Every row comes from one small tree of marks. The marks that hang from a mark follow it in brackets, in alphabetical order. Every link used is in the known rows. Which tree was each row made from?
Known rows:
C[F[P R]]: |  28.8 |  45.7 | -24.3 |  19.8 |  -7.3 | -22.2 |   4.3 | -17.3 |  -1.0 |   5.0 |  10.9 |   2.7 |  46.5 |  -5.0 |  17.1 | -36.3 | -52.9 | -57.2 | -22.9 | -18.6 | -23.2 |  30.4 | -40.0 |
Q[C[F[P[E[D] W] R]]]: |  31.0 |  46.0 | -15.8 |   5.5 |  -2.2 | -39.1 |  -6.5 | -21.6 |  -6.6 |   3.3 |  -8.2 | -24.7 |  47.7 |  10.2 |  11.9 | -29.0 | -41.9 | -43.4 | -28.2 |  26.8 | -14.7 |  -8.2 | -37.4 |
P[E[D[Q[C[F]]]]]: |  45.0 |  27.1 | -11.6 | -40.7 |  20.7 | -38.6 | -33.3 | -24.3 |   3.8 |   4.6 | -11.2 | -11.1 |  15.7 |  33.7 |  12.9 |  -2.7 | -20.2 | -11.5 | -27.7 |  41.7 | -18.9 | -35.0 | -18.8 |
K[A P[E[D[Q]] W]]: | -36.2 | -18.6 |  66.3 | -11.0 | -26.9 |  12.7 | -67.4 | -22.4 |   2.9 |  52.0 | -11.7 | -52.4 |  17.5 |  64.4 |  36.9 | -12.9 |  13.4 |  37.5 |  51.0 |  48.1 |  28.3 |  19.2 | -52.2 |
F[P[E W[A]] R]: |  -7.6 |  33.1 |  29.8 |  31.5 | -33.1 | -12.2 | -24.1 | -24.5 |  -3.7 |  -6.3 |   9.0 | -34.9 |  40.5 |  36.3 |  18.6 | -39.8 | -29.1 |  -5.0 |  19.9 |  14.7 | -29.2 |  35.8 | -26.0 |
W[A]: |  -3.7 |  -1.8 |  20.2 | -31.8 | -19.3 | -12.5 |  -1.6 |   7.1 |  -4.5 |  -0.6 |   4.3 | -25.2 |  30.0 |   9.4 |   9.7 |   9.8 |   0.5 |  15.1 |  27.2 |  24.1 | -28.8 |  19.0 | -23.1 |
C[F[P[E] R]]: |  38.2 |  58.9 | -15.5 |  14.1 |  -9.3 | -23.8 |  -0.5 | -30.4 |  10.0 |   9.1 |  12.9 |   4.6 |  43.9 |   6.2 |  19.6 | -42.1 | -54.0 | -51.3 | -33.7 | -14.4 | -32.8 |  26.7 | -34.1 |
D[Q[C]]: |   7.3 |   1.0 | -26.4 | -31.2 |  15.8 | -28.7 | -11.6 |  -5.7 | -29.6 |  -2.8 | -16.9 | -21.1 |  23.7 |  -7.3 |  12.5 |  12.9 | -30.6 | -14.7 |   2.7 |  43.0 | -17.1 | -35.0 |  -9.8 |
W[A P[E]]: |   7.7 |  12.8 |  59.9 | -53.9 | -36.0 | -14.3 |  -9.3 | -22.1 |   4.1 |  38.9 |   1.8 | -35.0 |  43.9 |  29.3 |  38.5 |   7.3 |   8.0 |  14.8 |   0.5 |  34.3 | -50.6 |  18.2 | -18.6 |
C[F[P[E[D] W[A]]]]: |  -5.3 |  48.0 |  14.1 |   0.1 | -11.4 | -20.3 | -24.4 |  -9.4 |  -0.9 |   5.5 |   3.3 | -18.8 |  39.6 |  34.7 |  23.8 | -30.3 |  -1.8 | -10.4 |   6.7 |  25.5 |  -9.3 |  11.0 | -60.3 |
W[P[E]]: |  22.6 |  15.7 |  33.0 | -37.7 | -25.1 | -15.1 | -14.2 | -36.1 |  14.6 |  42.7 |   2.1 |  -6.3 |  38.6 |  29.7 |  32.4 |  -8.6 |  -6.9 |   4.3 | -19.0 |  14.6 | -48.5 |  13.0 |  -1.8 |
D[E[P[W]] Q[C[F[R]]]]: |  39.4 |  10.0 |   8.9 | -35.7 |  12.9 | -33.6 | -19.6 | -27.3 |  -4.5 |   7.2 |  -8.6 | -17.4 |  34.3 |   6.8 |  24.0 | -42.9 |  -7.4 | -36.3 | -20.5 |  41.8 |  12.8 |  -8.7 | -12.3 |
C[F[P[E W] R]]: |  18.9 |  52.2 |  -5.8 |  31.5 | -14.8 | -29.1 | -14.1 | -28.1 |   2.0 |   5.5 |   6.5 | -13.9 |  47.8 |   6.0 |  21.1 | -48.4 | -42.6 | -42.7 | -19.0 |  -7.9 | -15.3 |  29.3 | -40.2 |
D[E[P[W]] Q[C]]: |  13.7 |  -6.7 |  20.5 | -45.8 |   9.0 | -14.0 | -24.4 | -22.9 |  -6.3 |   6.0 |  -6.6 | -10.9 |  23.3 |  28.0 |  21.7 | -32.5 |  12.1 |  -0.3 |   8.2 |  58.8 |   6.3 | -18.2 |  -2.8 |
K[P[E W]]: | -21.4 |  15.9 |  50.0 |   2.4 | -37.9 |   1.8 | -30.2 | -30.2 |   6.2 |  41.4 |  -1.0 | -20.2 |  43.7 |  39.9 |  37.5 | -35.8 |   3.3 |  25.7 |  16.7 |  14.4 |  -8.5 |  21.3 | -26.8 |
E[D P[W]]: |  17.6 | -15.3 |  33.3 |  -7.0 | -15.4 |  -3.1 | -37.6 |  -4.2 |  13.9 |   2.2 |  -1.9 |  -7.2 |  16.5 |  56.0 |   3.9 | -37.3 |  24.4 |  19.4 |  13.9 |  27.8 |   1.0 |   9.1 | -10.2 |
D[E Q[C]]: |  23.7 |   2.2 | -10.9 | -59.2 |  26.2 | -26.4 | -19.5 | -24.7 |  -8.4 |   3.1 |  -3.9 |  -0.7 |  18.6 |  21.4 |  16.7 |  -4.5 |  -8.9 |  -6.8 |   1.4 |  51.1 |  -6.1 | -27.4 |  -5.8 |
P[E[D[Q]] W[A]]: |  -9.2 |  -2.6 |  38.1 | -23.4 |  -3.2 | -34.1 | -65.4 | -10.5 |  -8.4 |  -9.9 | -16.1 | -54.3 |  12.8 |  55.3 |  17.1 |   2.0 |  20.6 |  36.9 |  29.7 |  58.6 |   1.7 | -11.1 | -27.8 |
E[P[W]]: |  -1.1 |  -7.8 |  30.5 |   2.8 | -29.4 |   3.1 | -11.9 |  -5.2 |   7.9 |   6.9 |   2.1 |  -8.9 |  30.2 |  18.3 |   7.4 | -42.5 |  10.4 |  11.4 |  16.1 |  13.0 | -10.7 |  24.6 |  -4.2 |
K[A P[E[D[Q[C]]] W]]: | -33.4 | -12.7 |  61.1 | -16.5 | -25.9 |   8.3 | -57.4 | -22.3 |  -2.7 |  52.2 | -18.2 | -60.3 |  23.0 |  56.6 |  36.1 |  -8.5 |   8.1 |  32.1 |  43.8 |  59.8 |  26.3 |   4.7 | -51.8 |

Which tree is each row?
|  26.9 |  52.3 | -20.4 | -21.2 |   3.0 | -24.2 |   4.6 | -14.5 |  -2.5 |  11.3 |  -0.2 |  -2.9 |  41.0 |  16.0 |  12.7 | -20.6 | -32.1 | -31.9 | -24.4 |  35.3 | -27.1 | -23.5 | -40.8 | : Q[C[F[P[E[D]]]]]
|   5.1 |  -7.5 |  34.1 | -54.2 |   1.7 | -13.0 | -23.8 | -14.4 |  -9.1 |   3.4 |  -7.4 | -25.2 |  27.4 |  28.4 |  24.8 | -23.8 |  20.2 |   5.9 |  17.1 |  68.8 |   7.1 | -15.2 |  -9.7 | : D[E[P[W[A]]] Q[C]]
|  37.9 |  13.3 |  -4.0 | -40.3 |  16.7 | -30.7 | -37.9 | -26.3 |   5.3 |   2.9 |  -9.6 |  -9.3 |   7.8 |  46.4 |   9.5 |   0.8 | -17.0 |   6.8 | -13.7 |  46.6 | -24.1 | -36.9 |  -7.3 | : P[E[D[Q[C]]]]
|  19.2 |  25.5 | -13.9 | -24.6 |  21.1 | -38.1 | -23.9 | -27.9 | -16.6 |  -0.4 |  -5.0 | -14.7 |  37.2 |  12.7 |  26.7 | -27.4 | -22.7 | -38.2 |  -8.5 |  42.7 |   8.5 | -12.8 | -28.9 | : D[E Q[C[F[P[W] R]]]]
|  19.2 |  51.2 | -14.8 | -11.2 |  11.1 | -20.1 | -23.5 | -21.1 |  -0.2 |   9.5 |   4.7 |   7.1 |  28.7 |  33.4 |  27.2 | -26.8 | -25.2 | -28.7 | -13.8 |  17.9 | -19.1 |  -9.6 | -47.5 | : C[F[P[E[D[Q]]]]]
|  18.6 |   7.8 |  60.6 | -61.8 | -27.6 | -18.8 | -26.0 | -20.4 |  10.0 |  34.3 |  -1.7 | -35.3 |  35.5 |  53.6 |  35.2 |  10.6 |  16.6 |  18.8 |  -1.0 |  44.2 | -43.1 |   8.8 | -23.0 | : W[A P[E[D]]]
|   1.4 |  39.3 |  -0.4 |  27.7 | -18.7 | -28.2 |  -6.9 |  -7.5 | -12.9 |  -1.7 |   4.3 | -29.0 |  52.9 |  -5.4 |  20.2 | -33.5 | -31.5 | -43.4 |   0.4 |  -1.1 |  -8.8 |  36.2 | -52.3 | : C[F[P[W[A]] R]]
| -19.6 |   8.4 |  69.3 | -14.7 | -35.3 |  -2.4 | -44.1 | -20.1 |   4.5 |  35.6 |  -4.3 | -39.2 |  36.9 |  63.4 |  37.2 | -21.8 |  21.3 |  38.4 |  28.1 |  36.0 |  -2.4 |  16.4 | -43.2 | : K[P[E[D] W[A]]]
| -17.2 |   9.5 |  44.4 | -11.0 | -28.2 | -23.4 | -30.5 | -12.8 |   1.5 |  -0.8 |  -4.8 | -44.2 |  30.9 |  27.9 |  14.0 |  -9.6 |  13.6 |  35.5 |  28.1 |  35.9 | -15.1 |  17.3 | -21.6 | : P[E W[A]]
|   0.2 | -24.9 |  41.9 | -24.7 |  -4.9 | -11.2 | -52.3 |   5.0 | -10.5 |  -6.6 | -13.1 | -38.5 |  12.1 |  54.2 |  16.7 | -17.1 |  30.0 |  20.3 |  31.1 |  55.6 |  10.9 |  -8.7 | -22.2 | : E[D[Q] P[W[A]]]
|   6.6 | -19.2 |  50.5 | -18.5 | -22.7 |  -3.9 | -35.3 |   6.2 |   8.3 |  -0.2 |  -2.1 | -27.2 |  19.6 |  56.3 |   7.1 | -27.9 |  34.9 |  25.7 |  25.3 |  40.8 |   0.3 |  13.1 | -21.0 | : E[D P[W[A]]]
|  13.0 |  30.3 |   2.2 |  27.6 |  -2.7 | -26.2 | -44.8 | -33.4 | -12.2 | -11.4 |  -5.4 | -31.6 |  28.6 |  50.6 |  15.4 | -37.0 | -39.1 | -16.2 |   3.1 |  33.4 | -16.7 |  -5.3 | -23.1 | : F[P[E[D[Q[C]]] W] R]
|   3.1 | -18.2 |  36.0 | -31.5 |  -3.2 | -17.1 | -41.2 |   7.4 | -19.7 |  -6.5 | -19.9 | -47.5 |  19.5 |  43.4 |  13.9 | -13.4 |  22.8 |  12.2 |  22.0 |  71.4 |   9.3 | -26.6 | -22.7 | : E[D[Q[C]] P[W[A]]]
|  26.4 |  40.0 | -28.9 | -13.4 |  15.8 | -36.0 | -10.7 | -21.4 | -24.7 |   2.1 | -11.6 | -21.5 |  36.6 |  -8.2 |  22.5 | -11.5 | -57.0 | -48.0 | -24.3 |  32.6 | -20.9 | -28.1 | -26.7 | : D[Q[C[F[P[E] R]]]]
| -55.4 | -23.9 |  60.1 |   5.5 | -45.8 |  24.6 | -33.1 |  -8.2 |  -2.9 |  54.1 |  -4.6 | -47.9 |  33.7 |  29.2 |  31.5 | -13.8 |   9.9 |  30.6 |  60.7 |  23.8 |  24.5 |  47.4 | -52.8 | : K[A P[W]]
|  32.3 |  17.1 | -19.8 | -59.4 |  29.8 | -37.2 | -14.4 | -23.8 |  -6.9 |   6.5 |  -6.0 |  -1.2 |  26.7 |   5.0 |  23.2 |  -8.4 | -13.4 | -28.7 | -17.2 |  45.6 |   1.3 | -25.9 | -20.6 | : D[E Q[C[F]]]
|  34.5 | -15.3 |  12.3 | -35.3 |   9.6 |  -3.0 | -37.8 |  -7.1 |   4.8 |   2.8 |  -3.8 |   2.6 |   3.5 |  53.0 |  12.1 | -20.9 |   4.6 |   2.8 |   2.3 |  33.6 |  -9.2 | -15.5 |  -5.5 | : E[D[Q] P]
|  36.4 |  -4.7 |   8.2 | -10.4 |   7.0 | -35.0 | -38.2 |  -9.3 | -12.5 |  -4.5 | -20.9 | -35.9 |  24.5 |  24.1 |  12.6 | -29.9 |  -5.9 | -27.8 | -14.1 |  43.2 |  14.8 | -19.5 | -18.5 | : E[D[Q[C[F[R]]]] P[W]]
|  57.3 |  22.7 |  12.9 | -42.3 |   0.0 | -46.1 | -26.6 | -40.1 |   0.5 |  35.3 | -14.4 | -27.0 |  39.6 |  25.7 |  34.9 |  -1.9 | -27.4 | -34.8 | -49.2 |  32.1 | -31.3 | -15.5 | -15.4 | : W[P[E[D[Q[C[F[R]]]]]]]
| -10.2 | -10.0 |  48.2 |  -9.5 | -38.8 |   3.3 | -11.0 |   3.6 |   0.9 |   4.6 |   0.6 | -27.3 |  33.4 |  18.2 |  12.5 | -32.5 |  21.1 |  18.6 |  28.3 |  25.3 | -12.3 |  28.6 | -13.3 | : E[P[W[A]]]
|  38.2 |  34.8 |  -0.4 |  16.2 |  -8.9 |  -8.9 | -25.5 | -37.3 |  13.8 |  -2.5 |  16.5 |   6.4 |  22.2 |  58.3 |  10.8 | -40.7 | -47.6 | -16.5 | -10.8 |   3.7 | -41.1 |  16.7 | -15.7 | : F[P[E[D]] R]
|  29.7 |   6.0 |  28.1 | -47.6 |  -3.8 | -24.2 | -39.2 | -35.7 |   6.8 |  36.2 |  -6.8 | -12.9 |  24.8 |  51.7 |  35.9 |   1.7 |  -0.8 |   4.5 | -16.3 |  33.9 | -35.8 | -10.0 |  -8.3 | : W[P[E[D[Q]]]]
|   1.7 | -15.7 |  41.7 | -44.7 |   0.1 |  -5.7 | -38.4 | -15.8 |   0.7 |   3.1 |   2.5 | -13.3 |  16.6 |  41.4 |  27.6 | -30.5 |  30.4 |  16.3 |  28.6 |  47.9 |   8.6 |   7.5 | -10.3 | : D[E[P[W[A]]] Q]
|  -5.3 |   2.0 |  33.0 | -27.7 |  -2.1 | -38.8 | -56.8 | -10.1 | -14.2 |  -9.0 | -21.7 | -60.3 |  19.0 |  46.9 |  14.7 |   6.2 |  15.4 |  29.2 |  23.0 |  72.4 |   1.1 | -26.8 | -26.6 | : P[E[D[Q[C]]] W[A]]
|   9.4 |  -7.2 |  52.7 | -38.4 | -23.1 |   3.2 | -16.6 | -15.9 |  24.9 |  10.6 |  14.5 |  -0.9 |  26.6 |  45.8 |  16.0 | -44.1 |  36.4 |  24.2 |  22.3 |  29.6 |  -3.5 |  33.0 | -10.1 | : D[E[P[W[A]]]]
|  33.7 |   9.3 |  34.1 | -43.7 | -13.7 | -18.9 | -29.2 | -35.9 |  19.1 |  39.5 |   0.4 |  -5.8 |  29.2 |  53.4 |  30.0 |  -5.2 |   1.4 |   7.6 | -20.2 |  23.7 | -42.4 |   2.7 |  -6.8 | : W[P[E[D]]]
|  10.0 |  39.9 | -25.4 | -23.6 |  16.6 | -27.4 |  -9.8 | -15.9 | -26.6 |   4.8 | -10.2 | -15.1 |  34.3 |  -1.3 |  25.5 |  -6.2 | -40.1 | -34.9 | -13.0 |  41.9 | -20.8 | -36.9 | -30.8 | : D[Q[C[F[P[E]]]]]
|   1.7 |  14.4 |  25.5 | -27.5 |   2.6 | -47.8 | -52.0 |  -9.0 | -13.9 |  -6.0 | -22.8 | -62.0 |  27.1 |  34.2 |  19.5 |   1.3 |  12.1 |  11.3 |   9.2 |  66.6 |   6.8 | -25.5 | -39.8 | : P[E[D[Q[C[F]]]] W[A]]
| -13.1 |  35.1 |  -4.0 | -19.8 |   6.3 | -33.3 | -18.9 |  -7.3 | -35.8 |  -1.4 | -18.4 | -43.6 |  40.9 |  -1.3 |  31.2 |  -3.0 | -21.3 | -21.6 |   6.4 |  57.0 |  -8.8 | -32.1 | -43.9 | : D[Q[C[F[P[E W[A]]]]]]
|  35.0 |  18.0 | -29.4 | -14.7 |  26.2 | -36.2 | -29.6 | -12.1 | -18.5 |  -6.9 | -11.5 | -15.5 |  22.2 |  27.9 |  12.8 |  -5.1 | -36.2 | -38.6 | -13.8 |  38.0 |  -6.4 | -30.0 | -33.6 | : E[D[Q[C[F[P R]]]]]
|  15.1 |  17.9 |  39.4 | -24.4 | -21.1 |   4.4 | -29.9 | -32.2 |  19.9 |  45.3 |   4.0 |   0.8 |  28.7 |  62.0 |  33.2 | -25.3 |  -4.3 |  19.5 |  -1.6 |  15.6 | -21.5 |   7.6 | -26.1 | : K[P[E[D]]]
